In the rows, 128 means zero.
Known rows, with every way that one mark hangs from another:
{K_67 K_223 K_557}: [ 68 142 103 129 105 128 184 112 184 141 122 128 146 148 102 119 159 123
 138 133 126 174 145 143 138 119 137 141 124  93 125 147 143]
{K_557 {K_884 K_58}}: [133 128  73 101 146 165 130 120 137 146 122  86 144  83 192 136 133 148
  99 131 144  81  88  97 133 155 126 147  83 101 129 171 159]
{K_223 {K_557 K_58 K_67 K_884} K_755}: [201 135 134  92 132 140 113 130 148 124 142 110  99 166 153 220  63 108
 101 146 141 169 108 146 100 100 152 158  98 152 127  78 136]
{K_58 K_755 {K_884 {K_67 K_557}}}: [ 98  81 130 173 151 142 168  78 136 152  92 125 128 101 124  89 142 192
 116 108 129 140 149  76 184  97 120 127 128 114 150 138 117]
{K_58 {K_755 {K_67 K_557} K_223} K_884}: [103 111 135 174 155 117 143  64  81 129 110 145 163 130  97  70 123 144
 191  99 132 115 160 127 141 115 136 117 124 122 111 119 108]
{K_884 K_58 {K_67 K_755}}: [140 127 104 126 106  93 119 150 123 134 142 154  84  94 144 114 151 190
 117 139 146 126 108  85 132 123  93 117 127 120 145 126 185]
{K_755 {K_557 K_67 K_884}}: [109 146 152  91 151 133 112 148 123 116 128 102 145 129 129 134 114  72
 198 176 106 124 106 123 125 153 104 141 100 131 121 147 123]
{K_557 K_67 {K_755 K_223}}: [120 138 150 101 148  50 102 179  68 123 191 172 125 213 105 105 146 150
 199 160 126 170 129 140 148 183 134  78 139 138 134  95 137]
{K_884 {K_557 {K_58 K_223} {K_755 K_67}}}: [142 164 173 111 109  99 158 169 118  81 120 136 109 127 141 136  82 106
 140 124 152 105 118 145 135 138 125  94 158 112 182 101 120]
{K_755 {K_557 K_58 K_67} K_884}: [135 112 195 114 160 139  82 204 109  80 137 125 169 184 119 148 136  75
 178 159  77  81 107 137  94 134  96 111 127 139 122 111  90]
{K_58 {K_223 K_557 {K_755 K_884}}}: [146 109  96 152 124 139  95 119  97 120 160 123 115 114 119 189 131  91
  64  84 120 170 144 133 121 123 137 121 126 176 126 115 102]
{K_223 K_755 {K_884 K_557}}: [154  89 127 143 112 135 100  98 132 156 132  79 124  82 159 145 159 124
  17 100 158 169 119 145 119 149 170 145 113 144 133 122 103]
{K_223 {K_557 {K_884 {K_67 K_58}}} K_755}: [177 126 101 113 119 155  98  95 160 144 137  89  82 106 141 183  84 116
  81 133 148 150 122 145 123  91 151 174 101 170  95  99 136]
{K_223 {K_557 K_58}}: [160 133 138 114  90 131 132 149 152 114 100 117 100 157 136 192  98  85
 117 124  98 126 107 117 115 106 140 126 115 138 118 110 133]
{K_223 K_557}: [127 134 115 120 101 125 122 126 139 128 114 107 103 129 123 178 124  80
 127 116 102 143 116 118 130 126 135 126 106 143 107 125 125]
{K_884 {K_67 K_58 K_223} K_557}: [114 167 160 150  53 120 144 154 180 107 111 140  93  55 129 131 117 133
 127 145 151 136 111 150 134  90  82 114 182 113 176 114 148]
{K_67 {K_58 {K_884 K_557}} K_223}: [108 140 141 157  92 185 149 150 174 124  95 163 155 118 120 134 125 156
 121  99 138 100 118 162 134  98 125 115 169 104 128 152 130]
{K_58 {K_755 K_557}}: [136  78 131 126 143  97 152  97 108 143 127 153 100 126 102  57 150 108
 119 145  96 108 156 119 164 161 129 130 120 137 121 157 116]
{K_58 {K_755 K_67 {K_557 K_223} K_884}}: [128 110 156 137 171 119 108 118  65  89 150 146 140 150  73  53 147  92
 173 141  91  68 157 152 135 157 106 120 135 136 124 151  86]
{K_58 K_223}: [109 115  91 145 105 127 119 129  86 137 143 136 128 101 127 152 144 106
  96  97 100 156 131  98 157 162 121  96 136 138 152 164 131]
{K_884 K_58 K_557}: [136 129 113 131  98 102 166 157 149  94 107 125 124  51 181 148 145 121
  95 122 168 102  86 115 115 142 103 109 112  80 178 113 161]
{K_755 {K_67 K_223} {K_557 K_884}}: [ 93 205 158  98 127 145 114 104 120  88 130 105 143 115  96  92  91  52
 246 167 125  87 127 174 108 130 104 149 111 125  86 162 120]
{K_557 {K_884 {K_58 K_223 K_755} K_67}}: [146 136  88 130 135 141 145 106 125 133 129 111 109  53 183 113 120 165
  86 144 147 113 109  78 139 118  96 146 111 114 168 161 158]
{K_884 {K_67 {K_58 K_223}} K_557}: [129 151 151 155  63 116 131 165 148 106 105 133  99  43 136 151 100 114
 117 136 137 137 108 118 137  95  79 106 176 124 188 107 140]
{K_67 {K_58 {K_223 K_884} K_755} K_557}: [158 108 121 152 123 129 183 153 144 153  85 175 158 158  92 102 112 116
  72 135  81 142 159 102 114  77 138 153 147 108 130 137 110]
{K_58 {K_884 K_557}}: [ 78 106 134 156 128 173 133 115 138 126  85  86 158  72 161 162 140 142
 124  72 150 112 103 109 163 140 128 104 125 111 150 140 113]
{K_58 {K_755 K_67 {K_557 K_884}}}: [137 130 140 111 160 110 141  80  90 126 126 136 114 117 100  51 104  93
 177 158 105  81 152 132 145 152 118 145 111 128 111 156 109]
{K_67 K_557 {K_755 K_223} K_884}: [ 86 135 112 125 173 102 116  93 148 179 110  99 145 156 123  80 140 142
 183 128 135 114 173 127  95 126 159 156 143 162  56  92 117]
{K_67 {K_755 {K_884 K_58 K_557}}}: [119 108 117 116 169 125 106 152 101 139 146 147 128 126 139 120 161 161
 107  91 139  75 126 132 120 179 120 115 144 141 127 132 111]
{K_67 K_755}: [109 105 100 102 146 117 106 120  94 182 148 154 103 153 113 111 148 159
 125  99 114 117 139 118 162 197 147 116 140 155 107 160 133]

Rows:
[136 160 137 103 155 111 108 149  96 127 142 137 128 177 103  80 102 141
 180 140 116  75 146 129 151 140 146 109 143 130  87 126 116] : {K_557 {K_755 {K_67 {K_58 K_223} K_884}}}
[181  97 141 131 126 115  95 142 122 124 145 115 136 127 140 134 163 114
  67 150 140 172 112 129  81 120 147 152  84 135 110 112 127] : {K_223 {K_755 {K_557 K_67}} {K_884 K_58}}
[116 119 152 133 112 141 105 171 125  82 118 105 148 139 112 111 171  76
 134 150 110 123 111 134 111 138 117 130 114 127 128 165 131] : {K_755 {K_557 {K_223 {K_884 K_58}}}}
[117 112 112 152 117 182 168 126 205 148 105 155 173 171  90 132 121 163
 105 112 146 148 151 168 128  60 162 160 140 102  94 122 141] : {K_67 {K_58 K_884} {K_223 K_755} K_557}
[130 137 104 112 133 103  98 122  98 150 147 152 103 145 127 118 129 136
 147 108 141 118 134 142 102 157 143 133 134 176  91 122 140] : {K_67 {K_755 {K_223 {K_557 {K_884 K_58}}}}}
[191  95 138 130 119 146  79 129 146 113 150 102  91 151 135 197 108 116
  66 116 130 135 124 149 105  83 148 143 116 176 108  68 115] : {K_223 {K_557 K_58} {K_755 {K_884 K_67}}}
[122 124 110  96 139 161 169 132 181 147  88  82 161 154 159 153  99 118
 121 144 118 112 112 102 130 113 146 164  99  95 131 136 144] : {K_67 {K_557 K_58 K_884}}
[ 85 159 115 121 152 137 117  82 152 178 135 126 105 134 132  78 160 186
 143 114 141 102 165 148 126 151 146 136 169 160  78 153 117] : {K_67 K_223 K_755 K_884}
[ 99 162 157  96 139 137 125 142 136 108 134 115 141 132 123 125 122  79
 197 176 117 135 113 144 120 144 101 142 112 128 123 153 125] : {K_755 {K_557 {K_67 K_223} K_884}}
[134 113 113 158  89 101  82 131  92 135 139 119 151 112 148 109 183 118
 108 119 130 138 110 127  85 147 143 112 114 144 107 128 141] : {K_755 {K_223 {K_884 K_58}}}
[133 135 139 123 114 129  96 223  94  97 156 175 161 202  86 164 139 130
 170 157  88 155  99 134 137 159 100  84 161 100 179 145 158] : {K_557 {K_67 K_58} K_223}
[107  87 115 173 134 178 108 102 101 121 126 116 151  95 128 162 133 125
  95  68 142 163 140 115 153 116 141 117 123 157 128 142 111] : {K_58 {K_223 {K_755 K_557}} K_884}
[123 133 109 109 133 161 173 137 168 138  92  94 160 145 159 161  92 110
 110 137 118 129 120  98 123 103 139 157 109 102 146 138 139] : {K_67 {K_557 {K_58 K_223} K_884}}
[124 152 110 133  91  97 137 142 143 124 152 173  78  96 136 103 160 200
 120 141 159 141 118 113 122 110  89 119 144 118 149 135 187] : {K_884 K_58 {K_67 K_223 K_755}}
[ 69 149 109 110 134 115 179 113 165 165 134 167 123 182  85  99 150 158
 145 118 137 167 168 156 132 137 145 150 152 123 112 147 135] : {K_67 K_223 K_557 K_755}
[ 80 106 127 153 135 168 102 109 119 152 110 108 129 101 136 138 144 191
 141  85 134 130 118  88 175 129 120 110 135 140 126 149 129] : {K_58 {K_884 {K_67 K_755}}}
[174  97 106 145 101 153  97 158 111 156 128 157 143 135 115 144 122 123
  49 109  97 132 129 122 123 120 148 127 147 144 114 148 125] : {K_67 {K_58 {K_223 K_755 K_884}}}
[150 118 151 139  96 109 174 139 131 107 102 142 104  87 159 142 107 108
  78 114 136 117 121 125 136 139 118 103 158 114 202 119 123] : {K_884 {K_557 {K_58 K_223 K_755}}}
[173 143 199 100 127  69 109 214  89 106 161 172 132 252 133 124 117 156
 161 169 120 155 111 135 107 141 147  86 150 133 150  82 132] : {K_557 K_58 K_67 {K_755 {K_223 K_884}}}
[124 135 129 136 134  95 171  75 108 143 127 156 124 140  87  59 133 127
 141 139 109 133 164 132 140 134 133 135 127 105 128 149 110] : {K_58 {K_755 {K_67 {K_223 K_884} K_557}}}
[143 165 131 101 149 146 147 144 130 148 142 170 143 151 134 123  99 159
 154 173 116 129 115 137 129 139 106 138 144 104 153 158 134] : {K_557 {K_67 {K_58 K_755} K_223} K_884}
[180 117 166 123 117 134  73 113 107 122 133  97 134 146 113 122 117  82
 104 138 123 136 127 155  88 117 164 156 100 154  84 119 105] : {K_223 {K_755 K_67 {K_557 K_58}} K_884}
[104 120 113 153 134 140 116 154 146 106 145 113 155 108 141 127 184 157
 113 132 129 106 115 115 109 103  90 124 122 105 137 122 131] : {K_755 {K_884 K_58 {K_67 K_223 K_557}}}
[132  83 134 141 169 106 140 115  91 136 143 149 127 116 128  93 160 142
  97 120 109 100 142 123 153 173 112 107 140 124 164 132  87] : {K_58 {K_755 {K_884 {K_557 K_67}}}}
[113 112 122 137 111 159 181 107 202 134 118 131 149 174 121 147 130 156
  98 115 157 171 145 160 129  81 165 151 126 103 127 114 147] : {K_67 {K_223 K_755} {K_557 {K_58 K_884}}}
[ 98 169 140 111 153 102 114 133 120 155 154 155 122 164 121 124 144 167
 190 147 120 159 139 131 124 160 114 110 160 136 123 127 124] : {K_557 {K_67 K_223 K_755 K_884}}
[123 124  93 148 160 113 185 104 175 138  85  96 151 101 159  97 142 137
 117 146 129 115 155  75 105  80 130 154 106  96 115 106 132] : {K_67 K_557 {K_884 {K_58 K_223 K_755}}}
[148  95 116  99 151 130  92 107 120 142 165 108 121 131 125 137 125 104
 125 150 137 151 127 148 141 160 147 152  95 152 106 123 135] : {K_223 {K_755 {K_557 K_67 K_884}}}
[186 131 142 123 112 145 100 104 129 104 124 114 107 158 117 198  62  98
 132 104 139 136 123 155 108  81 162 141 103 152  93  73 127] : {K_223 {K_557 {K_58 K_884}} {K_755 K_67}}
[ 84 195 116 109 125 134 147  93 133 121 129 110 159 131  99 117  99  98
 214 142 127 125 133 152 123 125 120 144 112  91 107 146 134] : {K_755 {K_67 K_223 {K_557 K_884}}}
[133 110 138 139 166 106 127  95  73 121 141 141 131 107 109  77 136 121
 139 116 110  71 148 137 144 166 112 109 138 121 143 132  82] : {K_58 {K_755 K_67 {K_884 K_557}}}
[146 151 127 134 112 150 122  80 198 134 124  91  96 128 152 143 124 135
 102 129 151 131 149 165  97  78 163 153 135 156  81  99 124] : {K_67 {K_223 {K_557 K_58} K_755} K_884}
[145 100 107 122 135 133 109  90 118 139 144 114 141 148 108 147 105 125
 133 112 141 138 137 144 143 128 165 137 100 123  99 104 141] : {K_223 {K_755 {K_67 {K_557 {K_58 K_884}}}}}
[135 164 134 151  83  81 156 166 130  87 124 157  74  28 163 144 122 154
 104 123 183 149 110 100 108 101  65 107 162 119 209  98 165] : {K_884 {K_58 K_223} {K_67 K_755} K_557}
[128 176 116 120 128 132 131 131  98 106 135 119 112 124 125 161  88  89
 134 112 123 148 134 118 129 121 125 124 126 149 133 139 112] : {K_58 {K_223 {K_557 {K_755 K_67} K_884}}}
[ 82 111 143 145 145 162 143 128 135 121  96  95 149 100 155 141 139 162
 129  79 162 108 111 117 174 141 139 101 130 113 147 133 109] : {K_58 {K_884 {K_557 K_755}}}
[138 132 126 122 154  91 124 142 114 135 135 134 136 131 151 129 145 151
 165 163 110 135 115  86 124 146 105 105 117 104 139 111 139] : {K_557 {K_67 {K_884 {K_58 K_755}}}}
